Every row comes from one small tree of marks. The marks that hang from a mark follow it in brackets, in the order of their numbers. Every link used is in the known rows. Which tree was each row made from?
Known rows
z_125(z_624(z_126(z_501))): [  3  11  -8  10 -15  -2  -6   4 -17   7 -23  24  17 -10 -30  37]
z_199(z_16(z_624)): [ 20 -22  -5  -6 -16   9  30  -1 -14  -6 -21  25  27 -13  -5  -4]
z_125(z_624): [  1  12  -2   6 -14  -6   9   0  -6  -3 -23  23  16 -13 -10  22]
z_126(z_501(z_16)): [ 15  -9  -8  -2 -34  -3  39   3   4   4 -23  20  34  -4 -23  27]
z_218(z_501(z_16(z_199) z_126)): [ 14 -12 -23  -8 -61 -10  62   9   2  14 -23  12  38 -16 -28  13]
z_16(z_199 z_501(z_126(z_624))): [ -6 -20 -24  -2 -62   8  23   4   7   8 -19  37  33   1 -18 -11]
z_188(z_16(z_501(z_126))): [ 13 -16  -1   4 -54  10  38  -1   7   3 -22  25  28  -1 -32  28]
z_125(z_624(z_126(z_501(z_16(z_199))))): [  4   9 -18   3 -27  -2  12  -1 -16   5 -20  26  29 -17 -30  28]
z_624(z_126): [  5  -7  -6  11 -27  -6 -14   0  -5  14 -25   4  20 -13 -24   7]
z_501(z_126): [  5 -20 -13   4 -38  -5  15   1  15  11 -25   6  24  -1 -23  20]
z_218(z_501(z_16 z_126)): [ 20  -7 -11  -6 -49 -10  55  11   4  15 -27   7  35 -11 -31  29]
z_188(z_16(z_501)): [ 14  -9   7   5 -45  10  37  -2  -1  -2 -21  31  25  -7 -22  17]
z_126(z_501(z_16(z_199)) z_624): [  7 -18 -34  -6 -45   0  42   6   0   0 -19  35  34   7 -13   6]
z_199(z_16): [ 18 -26  -4   0 -10  -2  38  -4   2  -2 -26  12  27  -8  -6   0]
z_624(z_126(z_501(z_16))): [ 13  -5  -9   4 -32  -4   9   2  -5  14 -24  11  32  -8 -36  27]
z_218(z_501(z_16)): [ 21   3  -2  -5 -40 -11  53  10  -5   9 -25  14  32 -18 -20  17]

Which tree is each row?
[ -1  -2  -7  -1 -58  18  -9   1 -24   9 -15  43  32 -28 -24 -20] -> z_16(z_199 z_501 z_624(z_126))
[  1 -11 -22   1 -47   7 -13   1 -22   7 -16  26  24 -25 -19 -17] -> z_16(z_199 z_624(z_126))
[  7  -5 -18  -6 -50   6   5  -3 -17   5 -16  21  37 -27 -22  -7] -> z_501(z_16(z_199 z_624(z_126)))
[ 13 -14 -34  -9 -59  -8  59  14   0  11 -22  19  35  -3 -22   7] -> z_218(z_501(z_16(z_199) z_126(z_624)))
[  8  15  -7   5 -17  -3   5   1 -15   6 -23  21  26 -12 -32  41] -> z_125(z_624(z_126(z_501(z_16))))
[  6 -17 -27 -11 -60   6  30  -2   0   4 -17  20  41 -16 -22   4] -> z_501(z_16(z_199 z_624) z_126)
[ 21 -24 -10  -2 -16  12  16   3 -22   3 -21  26  28 -10 -23   9] -> z_199(z_16(z_624(z_126(z_501))))
[ 11 -13 -21 -10 -50   8  38   3 -11   0 -16  38  37 -13 -19  10] -> z_126(z_501(z_16(z_199 z_624)))
[ 17   2 -16  -9 -56   0  32  11 -27  11 -19  24  35 -31 -26  -2] -> z_218(z_501(z_16(z_199 z_624(z_126))))
[  8 -15 -25  -5 -42  -4  26   2  14   6 -24   8  35   9 -20  20] -> z_501(z_16 z_126(z_624))
[  8 -12 -21   2 -42  -3  15   0  -7  13 -21  16  35 -13 -33  14] -> z_624(z_126(z_501(z_16(z_199))))
[ 18 -15   8  -7 -25  19  33   0 -15  -4 -21  40  34 -17 -10  -7] -> z_199(z_16(z_501 z_624))
